Each row comes from the steps of one walk. Every step used is in the known rows, and no mark comes twice. Write the walk behind each row, first mark first.
Known rows
j -> x -> s -> b: [ 0.60 -0.12 -0.75 -2.95 -2.29  0.48 -2.73  0.15  2.46  0.77 -1.44 -1.72
 -5.70 -1.89  0.60  0.93  0.67  0.51 -0.15 -1.36]
w -> h: [-0.98  0.78  0.10 -1.63 -1.74 -0.14 -0.57 -0.01  2.35  1.03 -1.70 -2.16
 -3.54 -1.31 -0.28  1.42  1.92 -0.49 -1.37 -1.87]
h -> b: [ 0.08 -1.26 -1.05 -2.94 -2.42  0.26 -0.74 -0.63  2.72  0.41 -1.05 -1.81
 -3.68 -2.21  0.15  0.79  3.35 -0.50  1.36 -1.12]
w -> h -> x -> s -> b: [ 0.14  1.62 -0.36 -2.79 -2.12  0.30 -3.59  0.25  2.06  0.74 -2.56 -1.61
 -6.38 -3.58  1.08  1.05  2.15 -0.21 -1.86 -1.35]
b -> x -> w -> h: [-1.03  2.25  0.50 -0.89 -1.88 -0.28 -2.21  0.51  2.43  0.91 -2.64 -2.24
 -2.90 -1.07 -0.03  2.07  2.28 -0.17 -1.47 -1.41]
x -> s -> b: [ 0.63  0.27 -0.17 -3.63 -2.55  0.66 -2.41 -0.23  2.62  0.91 -0.82 -1.51
 -5.05 -1.29  0.92  0.61  0.72 -0.42 -0.34 -2.10]
d -> w: [ 0.95  1.10  0.20 -1.40 -1.43  0.56 -1.10 -0.19  2.49  0.33  0.15 -1.66
  0.45 -1.71 -1.16  0.19 -1.11 -0.23 -0.28 -2.37]
w -> j -> x -> s -> b: [ 0.58  0.28 -0.37 -3.19 -1.96  0.02 -2.73  0.20  2.07  0.46 -2.21 -1.57
 -6.36 -0.93  0.66  0.88  0.62  0.56 -1.23 -1.44]
h -> b -> s -> j -> x -> w: [-0.66  0.28 -1.20 -1.68 -1.98 -0.05 -2.71  0.17  2.64 -0.03 -2.56 -2.20
 -2.59  0.33  0.85  1.98  1.37  0.70 -0.81 -1.15]
h -> x: [-0.45  1.36 -0.92 -1.20 -1.37  0.42 -1.80  0.00  2.26  0.87 -1.31 -2.15
 -3.57 -3.84  0.50  0.91  0.71 -0.10  1.18 -0.93]
s -> j -> x -> w -> h -> b: [-0.67  0.18 -0.81 -2.00 -2.30 -0.53 -2.30  0.13  2.31 -0.35 -4.13 -2.37
 -3.99 -2.44  0.40  2.06  4.83  0.98 -2.37 -0.46]
x -> s -> j: [-0.47 -0.70 -0.46 -2.73 -2.46  0.25 -1.83 -0.02  2.03  0.13 -1.46 -1.99
 -3.01 -1.63  0.12  1.94  0.98  0.26 -1.45 -2.44]
x -> w -> h -> b -> s -> j: [-1.61  0.20 -0.90 -2.54 -1.88 -0.26 -2.07 -0.01  1.91 -0.05 -3.56 -1.70
 -2.95  1.21  1.17  2.15  3.41 -1.31 -2.60 -2.00]
j -> b -> x -> s: [ 0.03  0.39 -0.80 -2.90 -2.85  0.18 -3.20  0.14  2.37  1.25 -0.62 -1.33
 -5.50 -2.52 -1.16  1.84  2.44  0.08  1.23 -1.63]
h -> x -> s: [ 0.23  0.31 -0.89 -1.88 -2.41  0.45 -3.09  0.08  2.34  0.71  0.07 -1.66
 -5.41 -5.02 -0.49  1.52  0.56 -0.04 -0.14 -1.93]
b -> x: [-0.71  0.31 -0.50 -1.14 -1.44  0.29 -1.04  0.39  1.97  1.31 -1.53 -1.88
 -2.63 -1.40 -0.19  1.46  1.54 -0.91  2.80 -1.00]
b -> s -> x -> w -> j: [-0.43  2.43  0.40 -2.46 -1.02 -0.43 -1.86 -0.13  1.89 -0.12 -2.15 -1.58
 -1.82  2.68  1.85  1.10 -0.34 -1.12 -1.29 -2.30]
s -> x -> w -> j: [-0.03  2.57  0.78 -2.40 -1.26 -0.43 -1.67 -0.16  2.04 -0.31 -2.34 -1.99
 -1.45  1.27  1.72  0.95 -0.18  0.02 -1.18 -1.84]
h -> b -> x: [-0.44 -0.63 -1.10 -1.76 -1.89  0.11 -1.45  0.22  1.93  0.75 -2.39 -1.70
 -3.69 -2.64 -0.10  1.47  4.18 -0.98  2.78 -0.30]
b -> s -> j -> x -> w -> h: [-1.53  1.48 -0.38 -0.99 -1.54 -0.47 -2.40  0.55  2.24  0.43 -3.24 -2.27
 -3.29  0.45  0.32  2.42  1.58  0.20 -3.22 -1.65]
x -> w -> j: [-0.07  1.98  1.02 -2.43 -1.64 -0.46 -1.31 -0.30  2.64  0.21 -1.39 -1.95
 -2.83  2.05  0.57  0.83 -0.54  0.35 -1.80 -2.33]

Which walk is each row?
[-0.26  0.92 -0.48 -2.43 -2.31 -0.23 -2.14 -0.19  2.35 -0.25 -3.17 -2.09
 -2.85 -2.79  1.19  1.59  4.72 -0.32 -1.14 -0.79] => s -> x -> w -> h -> b
[-0.07  3.13  0.39 -4.06 -2.31 -0.54 -2.20 -0.69  3.01  0.67 -1.89 -1.76
 -3.95  2.43  0.30  0.63  1.46  1.39 -0.95 -1.72] => x -> w -> j -> b
[ 0.43  0.72 -0.27 -0.97 -0.67 -0.49 -1.30  0.40  1.73 -0.13 -2.06 -1.89
 -2.64 -0.78 -1.13  0.76 -0.78  1.23 -1.10 -1.19] => d -> w -> j -> x
[ 0.37 -1.35 -1.13 -1.79 -2.51  0.28 -2.28  0.20  2.59  0.73  0.33 -1.86
 -5.28 -3.31 -1.24  1.79 -0.06  0.86  0.29 -1.85] => j -> x -> s
[-0.96  0.29 -1.53 -2.43 -1.21  0.06 -1.60 -0.06  1.40  0.11 -2.72 -1.37
 -2.21 -1.08  1.94  1.55  3.46 -2.76  0.71 -1.30] => w -> h -> b -> s -> x
[-1.03  2.06 -0.60 -0.81 -1.27 -0.08 -2.05  0.33  1.91  0.80 -2.72 -2.23
 -4.47 -4.30  0.24  1.42  2.23 -0.14 -1.05 -0.83] => w -> h -> x
[-0.27  1.85  0.03 -2.86 -1.30 -0.56 -2.13 -0.23  1.86 -0.48 -2.70 -1.46
 -2.54  1.88  1.92  1.11  1.32 -1.17 -1.28 -1.85] => h -> b -> s -> x -> w -> j
[-0.80  1.48 -0.73 -3.96 -2.38  0.02 -1.55 -0.59  2.52  0.73 -2.67 -2.08
 -2.72  0.64  0.51  1.12  2.71  1.25  0.16 -1.30] => s -> j -> b
[-0.12 -0.87 -0.82 -2.11 -2.73 -0.12 -3.01  0.44  1.87  0.59 -1.70 -1.37
 -6.20 -4.37 -1.18  2.32  4.32 -0.77 -0.30 -1.37] => w -> h -> b -> x -> s
[ 0.61  1.41 -0.13 -2.77 -2.29 -0.25 -3.64  0.30  1.84  0.51 -1.33 -0.98
 -4.72 -1.95 -1.71  1.47  1.83  0.23 -0.70 -1.90] => d -> w -> j -> b -> x -> s
[-0.09  1.08 -0.28 -1.69 -2.37  0.16 -2.56  0.11  2.82  0.54 -1.84 -1.99
 -2.41 -1.33  0.46  1.59  2.67 -0.10  1.30 -0.84] => h -> b -> x -> w
[-1.07  3.24 -0.17 -2.40 -1.87 -0.27 -2.80 -0.01  2.38  0.63 -2.78 -1.85
 -2.31  0.56  1.35  1.78  2.58 -0.71 -1.81 -1.73] => j -> b -> s -> x -> w -> h
[-0.26  2.83 -0.28 -0.37 -0.96 -0.02 -2.63  0.48  1.69  0.33 -2.64 -1.97
 -2.71 -4.95 -0.51  1.06  1.56 -0.05 -2.12 -1.08] => d -> w -> h -> x
[ 0.93 -0.29 -0.38 -1.67 -1.84 -0.27 -2.72  0.39  1.95 -0.07 -0.55 -1.48
 -4.69 -2.55 -1.80  1.42 -0.65  1.07 -1.97 -2.14] => d -> w -> j -> x -> s
[ 0.01 -0.58 -0.56 -1.85 -2.45  0.35 -2.51  0.37  2.14  1.07 -0.09 -1.46
 -4.70 -3.11 -1.10  1.95  1.25 -0.70  1.14 -1.99] => b -> x -> s
[-0.90  2.16 -0.91 -3.59 -2.60 -0.31 -3.59 -0.07  2.02  0.46 -3.55 -1.91
 -5.30 -2.46 -0.04  1.94  3.99  1.48 -2.22 -1.19] => w -> h -> x -> s -> j -> b
[-0.59 -0.13 -1.75 -2.67 -1.27  0.38 -1.40 -0.27  1.61  0.15 -1.84 -1.32
 -1.62 -0.74  2.14  1.21  2.48 -2.74  2.15 -1.38] => h -> b -> s -> x
[-0.24  0.86 -0.64 -1.59 -2.30  0.04 -3.33  0.33  2.07  0.67 -1.08 -1.75
 -6.22 -5.41 -0.69  1.94  1.75 -0.07 -1.94 -1.85] => w -> h -> x -> s
[-0.91 -0.11 -0.84 -1.47 -1.78 -0.28 -1.66  0.48  1.65  0.70 -3.50 -1.76
 -4.47 -3.08 -0.30  1.92  5.40 -1.02  1.00 -0.22] => w -> h -> b -> x
[-0.28  0.51 -0.57 -1.10 -1.53 -0.25 -2.12  0.59  1.49  0.30 -3.42 -1.56
 -3.00 -3.63 -0.91  1.60  4.84 -0.95  0.16 -0.42] => d -> w -> h -> b -> x
[-0.38  2.08 -0.40 -2.00 -1.61  0.49 -2.31 -0.17  2.61  0.40 -0.81 -1.82
 -0.06  0.97  2.18  1.35 -0.36 -1.47  0.83 -2.16] => b -> s -> x -> w
[ 0.48 -0.30 -0.56 -1.74 -2.47 -0.08 -3.46  0.56  1.71  0.19 -1.67 -1.16
 -4.71 -4.93 -1.76  2.03  3.72 -0.66 -1.14 -1.55] => d -> w -> h -> b -> x -> s
[ 0.28  0.15 -0.41 -2.10 -1.98 -0.18 -1.55 -0.14  2.17 -0.15 -2.35 -1.65
 -2.83 -3.33 -0.84  0.93  4.16 -0.44 -1.93 -1.27] => d -> w -> h -> b
[ 0.11  2.28  0.07 -1.95 -1.94  0.52 -2.05 -0.22  2.78  0.16 -1.08 -2.35
  0.46 -0.79  2.01  1.17 -0.15 -0.09  0.94 -1.61] => s -> x -> w
